Each row comes from the steps of one path. Every step used is in the known rows, and no mark comes twice. Write the path behind each row, first mark first.
Known rows:
sima/gulakik/kota/bafor/nopup/miref: [-19  15  18  15 -21  -4 -18 -19 -26  10 -14 -21 -21  -9   7   5   7  15
   6 -50   6  -2  -2  18  -8  -6   0  -4  12  -6  10  20  21  -8  -9 -18
   3  19  24 -39 -30   0  -4  26]
bafor/nopup/sosi/sima/gulakik: [-16  10  18  12 -14 -37 -21 -17 -18  -3 -19 -21 -17 -11 -15  14  27  15
  -4 -40   1  -7 -31  39  -2  13   3   6 -14 -33  -5  36 -16   9  -6  18
  10   6   9 -44 -31 -10   1   7]
lumi/kota: [ -3  10  14   6  -9 -12  26 -23 -15  -3  -9  -7 -11  -1 -11   7   5  16
  -6 -26  -8 -13  13  10  -2  -2  -5 -10   1 -25  12  43  22 -16  -1  12
  12  16  24  -9  -4   8   0  24]
kota/bafor/nopup/miref/lufup: [-24  10  22  16 -12 -23  -4 -20 -18  22  -8 -20 -16  -7   0   2  23  10
  11  39   5   2  18  25  -5  15   2   2   7 -29   9  12  14  -2  -3 -35
  -2  17  27 -28 -30 -18   1  14]
gulakik/kota: [ -6  13  15   9 -24 -12  19 -21 -25  -7 -15  -6  -8   0  -6  -5   6  16
  -8 -79  -5 -14 -15   8 -11 -14  10 -11  11  -9  -2  -5  16 -12  -3  13
   8  18  18 -15  -7 -13  -3  32]
sima/sosi/lufup/miref/nopup/bafor: [  2   6  40  20 -21   2  29 -18 -12   4   5   1  -2   0 -34 -17  53   9
 -15  37   7  -2   2  36  -6  12   9   2 -10 -53  -1  -5  13 -12   2   7
  11  32  -6  25  13 -18  -7  26]
bafor/nopup/sosi/lufup: [ -5   7  36  14 -10 -29  -3 -18 -24   5  -6 -20 -17  -1 -16   0  25  17
  -9 -16  -4 -10 -33  33  -5  -1   8   8  -1 -23   5  15 -13   3  13  19
   2   5  10  15 -23 -19   1   4]
lumi/kota/bafor/nopup/sosi/lufup: [ -6   7  31  16  -8 -23   7 -25 -18  15  -8 -19 -20   3 -13  12  21  19
   2 -26 -10 -15  24  25   1   2  -6  -1   9 -47  28  38  -4 -12  17  -7
   1  16  32   9 -24   3   0   5]
teni/kota/bafor/nopup/miref/lufup: [-24   5  37  16 -24 -21  -4 -20 -25  21 -11 -16 -16  -9   1  22  26  16
   7   3  -5  -2   0  26 -13  28   1  -4   7 -29  13  30  15  -4   0 -31
  -4  14  26 -40 -29 -20   0   7]
zabalop/kota/bafor/nopup: [-14  14  27  12 -13 -24  -6 -22 -21   9 -16 -16 -11   0  -6  26   2  15
  10  13 -12  -5  15  20  -1  11   8  -4  10 -19  -6  26   8 -17   4 -12
  -2  17  25 -18 -26  10   5  20]
sosi/sima/miref/nopup: [ -7   3   7   9 -15 -30  27 -18 -12  -6 -22   0  -1   4   3   0  37  10
   1 -27  17  -2  -3  21  -4  16  -2 -15  -5 -62 -15  10   5   5 -29  20
   9  28   3 -66 -11 -13   0  31]
sosi/lufup/miref/nopup/bafor: [  7  13  32  21 -22  -2  35 -20  -7   6   6   4  -3   5 -27  -8  45  11
 -12  50  10  -1  11  29  -5  11   7  -8  -7 -47   7  16  16   0  -3   8
   9  23  -5  50   5 -15  -9  29]
gulakik/kota/lumi: [-15  14  18  -9 -13 -10  20 -22 -23  -2 -17  -8 -13   4 -16 -10  -1  16
  -3 -77  -5 -13 -59   7  -7   5   7 -13  12 -29 -16  -6  28 -17   2  10
   9  25  22 -16   6 -21  -2  31]
bafor/nopup/sosi: [-20   8  22  15 -12 -30 -12 -17 -23   2 -13 -25 -17  -2 -21   8   8  21
  -4 -36  -5 -11 -37  34  -5   2   8  15  -5  -3  10   8  -9  -6   2  13
   6   3  10 -12 -20 -20   3   2]
nopup/sosi/sima/gulakik/kota/pufev: [-13  13  11  33 -29 -19   8 -20 -20  -3  -6 -11  -2 -12 -11   4  42  13
 -17 -73   0  -9 -25  29  -2  -5   0   9  -4 -47  11  17 -26   1   3  29
  19  19  13 -61  -6 -10  -8  20]
gulakik/sima/sosi/lufup/miref/nopup: [ -5   2  40  19 -16  -1  27  -9  -8   0 -13   1  -7  20 -10 -18  57   8
 -19  31   4 -15 -16  28  -9  17  11  10 -59 -66  -2 -19  10  -5 -15  17
   3  29   7   2  10 -18  -7  31]
gulakik/sima/sosi/lufup/miref/nopup/bafor: [  1   8  41  27 -18  -3  30 -10  -6   3 -13   5  -5  16 -17 -17  60   6
 -19  36  10 -13  -3  33  -7  22  12  15 -58 -65   1 -17  10  -7 -10   7
  12  25  -4  13  12 -19 -11  32]
gulakik/kota/bafor/nopup/sosi/lufup: [-10   9  33  18 -22 -24   0 -22 -28  10 -12 -18 -16   3  -9   1  22  20
  -1 -81  -5 -15  -5  21  -8 -12   8  -3  19 -25  11  -9  -9 -10  14  -6
  -3  18  24   1 -26 -20  -5  12]
teni/kota: [ -7   6  36   9 -26 -12  16 -17 -24  -1  -9  -1 -10  -3  -8  19  12  20
  -8 -42 -13 -10 -24  21 -15  20   7 -12  -4 -17   1  38  11  -8  -3  12
   9  12  17 -17  -6 -15   0  21]
sima/gulakik/kota: [ -6  17  16   2 -24   8   7 -18 -26  -9 -12  -7 -16  -8  -3   2  12  14
 -10 -80   0 -10 -19  18  -9  -8   3  -8   7  -7  -7  29  16  -6  -5  14
  11  21  16 -27 -12   2  -6  39]
bafor/nopup/miref: [-18  10  21  17 -10 -28 -13 -18 -20   8 -12 -24 -17  -6  -2  -2   2  17
   2  25   5   0 -26  18  -7   1   5   1  -3  -2   9   9  22  -3 -11  -2
   4   3  11 -16 -26 -15   3  12]
lufup/miref/nopup/sosi/sima/gulakik/kota/bafor: [-31   7  10  26 -34  -5  14 -23  -9  -5 -16 -11  -6   4 -26  20  50  14
  -1 -43   4  -5  -1  35  -4   7   5   2  -6 -49  12   5   0  -7 -21  -3
   3  34  16 -35  -5 -10 -13  21]
bafor/nopup: [ -9  10  21   6  -9 -31 -13 -17 -18   8 -13 -17 -19  -2  -9  -5  -1  19
  -1 -23  -4  -7 -17  23  -7   6   7  -3  -2 -12   3  19   7  -1  -9   9
   5   9  11  -1 -22 -14   7  17]
zabalop/kota/lumi: [-15  17  26  -9  -7 -11  23 -22 -18  -4 -13  -7  -7   4 -18  19   0  10
   1  23 -12  -5 -54  14   0  23   7  -7   4 -33 -34  22  28 -22   8  13
   6  20  20 -22   5   2   1  29]
lumi/kota/bafor/nopup/miref/lufup: [-20  10  16  14  -8 -21   5 -25 -15  19 -12 -21 -19  -6  -2  10  21  13
  10  19  -1  -3  33  17   0   5 -10  -3  10 -36  25  39  25 -12   2 -31
  -1  18  33 -32 -27   5  -1  13]
bafor/nopup/sosi/sima/miref: [-20   5   8  15 -12 -50 -15 -17 -20  -2 -28 -22 -11  -5  -7   9  20  14
  -2 -35  10  -6 -30  31  -4  10   0   9 -14 -42  -4  -5 -16  -1 -14  23
   7  12   8 -58 -28 -20   2   2]
zabalop/kota/zirur: [-12  17  24  21 -17  -9  19 -24 -21 -11  -8  -7  -1   1  -2  35  14  10
 -13  21 -10  -5  23  17   2   8   5 -12   8 -21 -43  21   1 -19   7   9
   4  18  30 -24 -24   5   3  25]
lumi/kota/pufev: [ -2  12  16  28 -12 -12  20 -24  -9  14   7  -9  -8  -2 -10  -9  13  17
 -12 -19 -10 -10  17  12   2  -5 -11   0   0 -40  42  44   7 -15   4  18
  19  22  25 -13   8   8   0  26]
teni/kota/bafor: [-12   5  40  13 -26 -10  14 -19 -22  12  -8  -2 -10   1  -3  21  14  19
   2 -42 -14  -9  12  23 -13  28   5 -14   3 -29   4  38   6 -12  -1 -14
   5  21  30 -17 -10 -17   1  20]
sima/sosi/nopup: [-10   7  30   7 -12 -27  26 -16 -18  -1   8  -4 -14  -5 -13  -4  33   7
  -4 -36  -3  -8 -27  25  -6   6   3   5  -1 -35  -5  -4  11 -11  -5  13
   6  25  13 -28  11 -19   0  32]

Which path is each row?
[-18   6  15  17 -21  -2  22 -21  -6  -1  -5  -5  -7   8 -27   2  25  16
  -5  23   2  -2 -10  25  -7   8   8  -3  -9 -25  14   6  22  -8 -27   8
   4  27   8  13   8 -16  -3  28] -> lufup/miref/nopup
[ -9  10  30  24 -21 -10  25 -20 -16  -5   3  -9  -9   3 -26   4  35  11
 -20  39   2  -6 -19  30  -6   0   8   6 -18 -38   2  -4  -5  -6  10  23
   6  16  17  28   1 -19  -8  11] -> nopup/sosi/lufup/miref
[ -6   2  26  19 -15  -8  37  -9 -16  -6 -23  -4  -4  24   7  -2  50   9
 -14 -13  18 -16 -31  28  -6  13   0  21 -43 -56   3 -17  -6   1 -13  25
   5  21   4 -37  -4 -17 -11  25] -> gulakik/sima/miref/nopup/sosi/lufup
[  1  22  21  17 -16 -35  36 -18 -12   6  11   3  -8  -8 -11   6  27  10
   2 -25   5  -4  -8  25  -1  12   2   5   6 -25   7  19  13  -1  -2   2
  16  12  -3   2   3 -16  -6  35] -> sosi/nopup/bafor
[ -3   1  37  14 -18  -1  44 -20 -20  -7   3  -6  -4  10 -23   5  50  16
 -10 -19  -1 -11 -30  35  -5   2   9   4  11 -29  11  20  -7   4   6  19
   2  16   2   6  -3 -16  -7  18] -> miref/nopup/sosi/lufup
[  0  14  14   5 -15 -22   7 -16 -13  -7 -14  -1 -10 -11   0   5  29   8
  -7 -16   5  -3   2  27  -4  18   2 -18 -15 -56 -24  53   1  12 -14  19
  16  17  13 -44 -18   0  -1  34] -> sosi/sima/gulakik
[-18   1  22  15 -21  -2  35 -19 -19 -10  -8 -11  -3   9 -27  12  36  19
  -5 -39  -3 -10 -34  35  -4   4   9  13   9 -10  16  14  -3  -5  -6  14
   5  16   3 -17   0 -17  -4  16] -> miref/nopup/sosi
[  0  11  22  15 -21  -2  36 -19 -14   3  -4   1   0   2 -23   0  30  17
   0 -22   5  -5   1  32  -3  14   8   0  11 -15  13  28  14  -3  -9  -3
  16  16 -12   4  -1 -14  -5  31] -> miref/nopup/bafor
[ -8  -1  24  13 -18  -2  39 -18 -23  -6  -5  -8  -3   8  -8   1  41  11
  -9 -21  17  -5 -28  29  -5   2  -4   9   7 -40   3  -5  -4  -4  -4  26
   2  28   3 -28  -3 -14  -6  19] -> sima/miref/nopup/sosi/lufup
[-19   4  16  17 -29  -7  25 -21 -19  -8 -18  -8  -3   3 -15  20  53  17
   3 -95   1 -11  -9  35  -3   5   5   1  16 -41   7  24 -11   1 -10   0
   5  27  11 -57 -15  -8  -9  24] -> miref/nopup/sosi/sima/gulakik/kota/bafor
[-17   8  16  16 -12 -51 -12 -18 -18  -2 -23 -20 -14  -5 -17  11  23  17
  -3 -34  -3 -11 -27  34  -3   9   9   6 -10 -34  -1  15 -18   4  -6  17
   7   5  10 -34 -27 -21   3   2] -> bafor/nopup/sosi/sima
[-16  15  13  17 -21 -32 -16 -19 -20   7 -23 -17 -14 -12  12   8  26  12
   7 -41   8  -1   7  18  -5   4   0 -14   3 -44  -7  26  12   5 -17 -11
   6  16  20 -64 -38  -2  -4  25] -> sosi/sima/gulakik/kota/bafor/nopup/miref
[-15   3  18  12 -22 -10  25 -19 -14 -13 -12  -6  -5  -1 -20  19  53  14
  -5 -44   3  -7 -29  40  -1  14   3   7   0 -38   0  42 -12  12 -14  19
   9  17   1 -49 -10  -7  -6  20] -> miref/nopup/sosi/sima/gulakik
[  7   4  44   7 -12  -6  23 -17 -23   1   4  -4 -10  -2 -13 -21  36   8
 -18   9  -2  -8  -7  25  -8   3   7  -8  -5 -46 -19   4   4  -8  11  19
   6  25  15   4   1 -16   2  26] -> sima/sosi/lufup
[-12  14  14  23 -25  -2  25 -20  -4   2  -3   0  -1   3 -33   2  29  15
  -5  26   8   1   4  31  -5  14  10   4 -10 -20  16   7  21 -11 -20   1
  14  24  -7  23   9 -16  -8  27] -> lufup/miref/nopup/bafor
[-20  15  11  12 -22 -30  -9 -20 -20   7 -22 -14 -14 -17  10   7  44   6
   7 -25  11  -1   9  21  -4   8  -1 -13   6 -57 -14  29   9  11 -10 -19
   2  21  20 -79 -38  -5  -6  25] -> sosi/sima/gulakik/kota/bafor/nopup/miref/lufup
[ -7   7  37  31 -28 -11  12 -18 -20  17  10  -4  -4  -4  -8   2  17  21
 -16 -35 -15  -8 -15  22 -12  18   0  -3  -3 -35  28  36  -4  -7   6  18
  16  19  16 -20   8 -16   0  21] -> teni/kota/pufev
[-11   8  31  15 -11 -30  27  -8 -12  -2 -11   0 -11  11   4  -6  41   5
  -9 -31   1 -20 -32  23  -8  17   6  19 -49 -48  -4 -19   8  -7 -13  14
   7  21  13 -37  11 -20  -4  37] -> gulakik/sima/sosi/nopup
[-17  14  27  19 -26  -2 -15 -21 -21   9  -8 -19 -21  -4 -13   7  27  15
  -6 -46   1  -7  -7  31  -7  -6   1   1   1 -34  11  12  -3  -7   5  -4
   0  25  24   2 -21  -6  -9  19] -> sima/gulakik/kota/bafor/nopup/sosi/lufup/miref
[-21  11  15  20 -23 -43  -8 -23 -23   4 -27 -20 -11  -1  -8  10  22  21
   5 -98  -5 -14  -1  22  -5  -3  10  -2  11 -36   4  -9 -13  -9  -4  -7
   2  17  24 -42 -32 -21  -2   9] -> gulakik/kota/bafor/nopup/sosi/sima
[-19   0  11  13 -20  -1  31 -18 -22  -7 -14 -12  -3   7 -13   6  28  15
  -3 -40  15  -5 -32  31  -5   3  -2  17   3 -20  10  -8  -1 -11 -14  18
   7  26   3 -49  -2 -16  -4  17] -> sima/miref/nopup/sosi
[-18  13  34  25 -18 -23  -3 -23 -18   9  -9 -19 -10   2 -20  30  24  12
   1  57  -8  -4   7  29  -1   7   9   6  -3 -38  -1   5  -3 -19  12  -4
  -8  18  26  11 -20   4  -3   7] -> zabalop/kota/bafor/nopup/sosi/lufup/miref
[-19  15  16  15 -13 -33  42 -19 -15   2  11  -5 -11 -10   3   9  45   1
   3  35  11   0 -27  17  -4   5  -2   4   9 -31   3   7  26   6  -2  -5
  -1  14  14 -42  -2 -16  -8  31] -> sosi/nopup/miref/lufup
[-20   2  14  20 -16  -9  29  -9 -16  -8 -30  -8  -1  23   3   5  36  12
  -8 -34  16 -17 -36  29  -7  14   2  28 -46 -36   9 -21  -4  -6 -25  20
   8  21   5 -56  -3 -17  -9  24] -> gulakik/sima/miref/nopup/sosi
[-27   5  14  24 -25  -2  24 -20  -8  -8  -6 -11  -5   8 -37  13  34  16
  -8  12   1  -6 -27  34  -6   5  10  13 -11 -20  22  -7   6 -11 -16  12
   5  23   7   5   8 -22  -7  15] -> lufup/miref/nopup/sosi
[ -5  11  14  19 -19  -7  31  -9 -11   1 -29   1  -1  18   7  -4  32   9
  -6 -18  23 -11  -7  25  -6  24   2  19 -45 -39   5 -10   9  -7 -27   6
  17  21  -8 -40  -2 -14  -9  36] -> gulakik/sima/miref/nopup/bafor
[-24   5  10  25 -25 -21  25 -21  -4 -11 -13  -8  -2   7 -34  14  47  13
  -9  12   3  -5 -20  34  -4  10  10   5 -17 -42   7  -2  -1  -2 -22  15
   6  24   6 -17   3 -21  -7  13] -> lufup/miref/nopup/sosi/sima
[-19   8   4  15 -20 -33  25 -18 -19 -13 -20  -7   0  -8  -8  12  49   3
 -10 -10  16  -5 -16  32  -2  12   0   9 -12 -63 -19  -3 -17   1  -3  18
  10  21  16 -81 -15 -20  -4  11] -> nopup/sosi/sima/miref/lufup
[-19   7  30  18 -13 -26  29 -16 -20   0   9  -9 -10  -7  -5  -2  34   4
  -2   9   6  -1 -37  20  -6   2   2  10  -2 -31  -1 -19  25 -14  -8   4
   3  22  13 -42   8 -18  -2  28] -> sima/sosi/nopup/miref
[-10  11   9   2 -15 -10  24 -17 -21  -1 -11  -4  -7  -7   2  -6  26   3
  -8   6  17  -1  -2  21  -6   9  -6  -1  -3 -42 -15   0  11  -5  -6   8
   6  28  18 -54  -8 -14  -1  29] -> sima/miref/lufup
[-16   1  18  16 -19 -24  34 -19 -15 -14 -15  -9   0   6 -23  14  50  17
  -4 -40   0 -10 -27  34  -2  11  10   3   3 -39   2  16 -11   5 -12  19
   7  16   1 -38  -8 -17  -4  15] -> miref/nopup/sosi/sima
